Each row was made from one small tree. Brackets hold a mark, then the marks that hang from it, in alphabetical order. Every link used is in the known rows. Write each row's tree.
Known rows
(pafu (saranik piro)): [  8.6  16.0 -20.4 -18.3  28.3 -21.5 -23.8   5.5 -31.4 -20.3  -1.5 -19.6
 -10.1  20.9 -39.6   5.5  21.0  21.2 -32.4   8.8  -7.8  11.6]
(piro saranik): [ 14.5  29.2 -39.1 -25.7   0.7 -22.1 -26.6  -0.5 -23.6 -21.5  17.2 -10.3
 -19.3   3.1 -15.1  17.4  13.8 -11.2  -2.5  -8.8 -31.7  19.4]
(ribunan fafat saranik): [ -5.1   8.1  16.3 -14.2 -43.2 -48.6   0.9   2.4 -42.3 -16.9  10.4  30.2
   1.2   6.7  27.2  38.4  23.0   0.7   5.5 -31.8  25.0  17.1]
(fafat (ribunan (saranik pafu piro suvogib))): [-37.9 -23.5  -6.0 -34.1 -25.8   6.7  26.1  -0.2 -47.3  27.9  -4.9  -2.8
 -13.8  40.8 -41.1  18.5   2.2  -2.4 -50.8  -8.8  34.4 -24.2]
(saranik nifan piro): [  3.7  -6.3 -17.2 -47.0  17.2 -39.9   3.9  34.5 -34.3   2.3 -33.6 -29.6
 -16.5   4.4 -47.3  -0.5  -1.2   6.6 -26.7  -7.5  14.2   4.8]
(lefa (nifan (saranik piro suvogib))): [ 29.3  -4.3 -19.7 -66.7  36.7  28.1  38.7  31.3 -14.3 -19.2  11.3  -5.8
   6.0 -15.7 -19.2  36.7  36.5  16.9 -29.5 -21.1 -10.5   5.1]
(suvogib saranik): [ 15.7  34.4 -40.7 -10.5 -12.9 -10.6  -4.4   7.2  -7.3 -32.7   8.8  39.9
   3.7  43.6  36.0  26.5  24.6 -10.3   9.9 -30.6 -20.1  28.0]
(saranik nifan pafu piro): [ -9.2 -16.1  -7.3 -27.8  -2.4 -20.2  26.2  19.0 -23.5  11.1 -26.2 -32.7
 -13.3  28.0 -36.4 -26.9 -15.0  -0.1 -26.6  19.6  13.3 -12.6]
(ribunan (saranik pafu)): [ -7.5   1.4  15.3   0.2 -47.7   0.4  13.6 -23.3 -17.4  12.6  22.4   9.6
  -0.2  42.0  14.9  30.4  -5.4 -10.6 -10.9  16.1   6.8 -28.1]
(saranik (nifan lefa) pafu piro suvogib): [  4.7 -34.9   8.1 -48.6  29.1  -4.1  53.2  28.5  -9.2   1.0 -22.3 -45.5
  14.9 -21.0 -33.3   1.0   6.9 -25.3 -37.4  -3.9  46.5  -5.1]
(pezu tapad): [ 17.8  32.4 -30.0   1.5  -2.5 -15.6 -37.2 -23.2 -10.3 -12.5   5.1  20.6
 -11.0 -32.0   6.7  19.7  14.3  -4.6  15.9 -22.5 -20.0   3.4]
(suvogib (saranik (nifan lefa) pafu piro)): [ 11.9  -2.5 -15.6 -23.2   7.7  11.4  49.6  31.3  10.3 -29.4   7.8 -46.7
  18.4  26.0   8.7 -14.4  29.5 -28.9 -21.1 -23.6   3.1   7.6]
(pezu (suvogib (saranik (nifan lefa) piro)) tapad): [ 56.8   1.0 -36.3 -40.4  48.8  19.6   9.4  12.7 -17.5 -63.8 -22.2 -38.2
  -3.2 -67.0 -16.1   6.6  46.4 -20.7  30.3 -52.3 -25.8  26.6]
(lefa (nifan (saranik pafu piro))): [ 13.7   2.1 -13.8 -21.3   1.8  36.3  49.1  18.1  -0.2  -7.6  42.6 -30.1
   1.2  30.8   7.8 -13.8  27.5  12.7 -25.8  12.0 -40.9 -19.0]
(nifan saranik): [  3.0  35.8 -18.2 -26.6 -12.0  -8.0   0.3  16.8  -5.5 -29.1  38.1  10.8
   8.9  16.8  11.6  30.5  34.4  -1.4  -2.6 -27.7 -19.7  14.4]
(lefa nifan): [ 41.2  11.3 -18.0  -0.5   4.0  -6.1  14.4   1.8 -23.8  16.2   0.7  14.7
  -6.4  34.9  31.9   7.3  13.6   0.9  -7.3   0.0 -25.6 -13.9]
(nifan (saranik pafu)): [-10.3  27.5  -7.5  -6.6 -31.0  11.6  21.4   0.9   5.6 -20.1  46.4   8.7
  11.1  38.0  22.0   4.0  20.8  -8.0  -2.1  -1.2 -19.1  -3.8]
(ribunan fafat (saranik pafu piro)): [-27.6 -18.0  16.4 -19.0 -42.1 -36.2  22.1   9.8 -33.3 -11.2  18.1  -5.4
  -7.7  10.7   2.9   3.8   6.8   9.5 -12.6   4.5  22.5   5.4]
(tapad (pezu (suvogib (saranik nifan pafu)))): [ 33.4  20.7 -32.8 -12.1 -31.7  -0.1  37.4 -11.1 -49.5 -27.3 -46.5  29.5
 -42.7  52.8  34.1 -34.9   6.8 -18.5  32.9   2.2 -41.4  17.2]
(tapad (pezu suvogib)): [ 31.1  19.7 -36.4 -19.8 -14.7 -45.6 -13.4  -2.0 -64.5  -8.4 -24.3  33.4
 -58.0   8.7  21.4  -4.8   6.0  -2.2  22.2  13.9 -49.5  29.6]

Write each row's tree
[ 18.8   8.7  -4.8 -11.5   0.7   4.7  28.0   1.9  -4.5 -12.9  17.6 -65.5
   6.1   3.6  -8.2 -15.7  22.0 -44.7 -13.5 -12.0  -6.1  -8.6] => (piro (saranik (nifan lefa) pafu))
[-20.0   9.9 -16.2 -31.0 -11.0   6.6  20.2  23.4   2.6 -23.1  45.6 -23.7
  -0.8  20.5 -13.6  -3.2  18.5   7.8 -21.8   7.4 -20.4   5.0] => (nifan (saranik pafu piro))
[ 17.6  -7.0  -2.4 -55.9  50.4 -10.6   6.2   9.0 -45.8 -18.3 -62.3 -18.2
  -0.8  -4.1 -80.8  17.6  12.9  14.9 -39.0  -9.6  47.1   3.5] => (pafu (saranik nifan piro suvogib))
[ 23.6  20.6  -3.2   3.7 -17.6  40.7  50.2  -4.5   3.9  -4.1  44.6   2.2
  12.0  49.3  42.2  -6.9  30.4  -3.3  -6.0   3.9 -38.1 -26.3] => (lefa (nifan (saranik pafu)))
[ -0.3   0.5 -25.7 -28.2  -5.9   4.5  35.1  19.4  -9.4 -22.2 -20.7 -14.2
  -3.6  47.2 -11.4 -20.0   3.7  -6.5 -13.2  -6.3   0.0   5.3] => (suvogib (saranik nifan pafu piro))
[  6.3 -21.8 -12.2 -75.1  33.1 -29.2  17.1  32.0 -37.7  -0.1 -58.6  -9.3
  -8.6 -19.3 -64.0  22.5  -5.4   4.4 -29.8 -13.4  44.9  10.0] => (saranik nifan piro suvogib)
[ 38.3   7.0  17.6 -25.9  45.4   0.5  22.4  -0.7 -23.7 -21.4 -32.4 -19.5
  31.5  -8.7 -26.0  29.4  41.0 -23.1 -26.8 -34.9  52.8  -0.9] => (pafu (saranik (nifan lefa) suvogib))
[  8.2  18.6 -15.8  -2.6 -25.7   9.7  36.0  -2.1  -6.4 -19.0 -19.4  18.1
   7.7  66.1  22.4 -12.6   6.2 -22.3   6.7 -15.3   2.6  -2.5] => (suvogib (saranik nifan pafu))
[-10.8 -23.4  45.2 -31.3 -39.0 -19.4  54.1 -10.0 -45.1  -5.4 -40.2  27.7
  14.0   4.3  -3.4  22.8   0.6 -12.8  -1.1 -21.8  79.6  -8.6] => (ribunan fafat (saranik nifan pafu suvogib))
[ 29.1 -11.6   7.3 -51.3  64.6  -3.6  22.1  21.6 -26.3 -24.6 -34.4 -51.1
  19.7 -26.9 -60.4  21.7  38.6  -7.5 -47.0 -26.2  49.7   6.3] => (pafu (saranik (nifan lefa) piro suvogib))
[ -2.5  -6.8  21.4 -40.4 -26.7 -40.1  13.1  -0.2 -46.4 -19.9 -12.8  50.3
   9.3 -17.9   9.8  61.0  19.1  -2.0   2.6 -36.1  55.0  20.8] => (ribunan fafat (saranik suvogib))
[ 44.7   4.4 -46.3 -46.6  33.6  12.4  -4.8   1.2 -36.3 -56.4 -49.7  -5.4
 -26.3 -44.4 -37.5   2.0  20.2   1.9  38.9 -34.2 -28.1  24.1] => (pezu (suvogib (saranik nifan piro)) tapad)
[ 21.0  -6.6  -0.9 -38.1  18.2  15.5  40.1   0.1  -7.0 -16.1  -6.4 -44.1
  13.8 -22.4 -25.8   7.1  18.3 -47.4 -16.1 -17.6  25.1  -3.1] => (piro (saranik (nifan lefa) pafu suvogib))
[ 18.0 -26.6  -2.3 -68.7  47.9 -23.7  32.3  44.8 -18.7  -7.8 -29.9 -42.3
  12.7 -41.7 -43.6  29.1  19.8 -18.9 -38.7 -31.1  47.4  11.8] => (saranik (nifan lefa) piro suvogib)
[ 43.8  -7.3 -24.9 -20.1  29.6  38.7  31.5  -1.7  -6.4 -54.9 -14.5 -40.6
  -2.4 -44.8  -6.6 -20.5  32.3 -27.6  31.5 -25.2 -25.6   8.2] => (pezu (suvogib (saranik (nifan lefa) pafu piro)) tapad)
[ 36.2  21.4 -39.8  11.1 -10.6  35.5  -0.7 -42.0 -12.6 -50.1  -5.2  42.2
 -14.2  -5.0  31.6  -6.7  13.9 -16.3  63.8  -3.2 -49.3  10.3] => (pezu (suvogib (saranik pafu)) tapad)
[ 40.5  37.0 -56.5 -19.8 -18.5 -20.2  -4.8  -2.2 -50.8 -41.8 -18.3  51.8
 -47.4  28.4  46.5   4.0  25.2  -8.1  36.6 -12.5 -62.7  48.9] => (tapad (pezu (suvogib saranik)))
[  3.5   5.1 -24.3 -32.1  -2.9   6.5   6.4 -18.5 -16.5 -15.6   2.8   6.6
 -10.3   0.1 -23.1  14.0  -3.5 -20.5  -4.4  11.3   0.5   6.3] => (piro (saranik pafu suvogib))
[ 17.7  10.7 -54.6 -26.2 -18.3  -7.0  17.7   5.3 -42.6 -35.9 -11.2  16.2
 -56.3  32.7  21.9 -30.4   8.2   0.4  16.2  23.2 -65.7  38.2] => (tapad (pezu (suvogib (saranik pafu piro))))
[  0.2   0.7  29.7 -24.5 -36.6 -47.6  18.2   7.4 -51.3 -11.0 -24.6  10.1
   3.6   7.8   3.8  25.8  18.6  -3.6   1.4 -42.8  49.5   3.9] => (ribunan fafat (saranik nifan))
[  6.5  12.3 -16.0 -17.4 -13.2  -1.7  12.5 -10.9 -23.1  -5.6  -9.7 -31.6
 -14.8  25.5 -28.4 -20.5  -4.4 -22.5  -5.1   6.5  -8.7 -11.6] => (piro (saranik nifan pafu))
[ 32.2  17.6 -15.0 -31.1  20.5 -13.0   5.5  17.2 -14.2 -21.7   9.9 -62.1
   3.4 -18.9 -18.2  11.5  35.6 -38.6 -13.6 -37.8  -6.1   9.5] => (piro (saranik (nifan lefa)))
[-18.9 -22.2  -2.7 -66.4  -0.4 -10.5  22.0  20.4 -68.1  24.1 -50.5 -18.1
 -15.1  20.3 -75.3  34.1  11.6  -0.7 -56.0 -48.6  58.2 -17.2] => (fafat (ribunan (saranik nifan piro suvogib)))
[-29.3  -6.9   3.1  -9.2 -46.2  11.3  26.5 -22.4 -45.1  30.9  -4.5  29.1
  -2.8  59.7  -7.1  25.6   5.0 -18.8 -31.3 -16.8  37.4 -30.9] => (fafat (ribunan (saranik pafu suvogib)))
[ -6.0  -9.4  -2.0 -52.7  19.7  23.1  48.1  33.5  17.8 -33.4  49.5 -35.5
  28.5 -28.5  -9.6  24.5  40.0 -18.1 -32.8 -15.0  11.2  11.5] => (nifan lefa (saranik pafu piro suvogib))
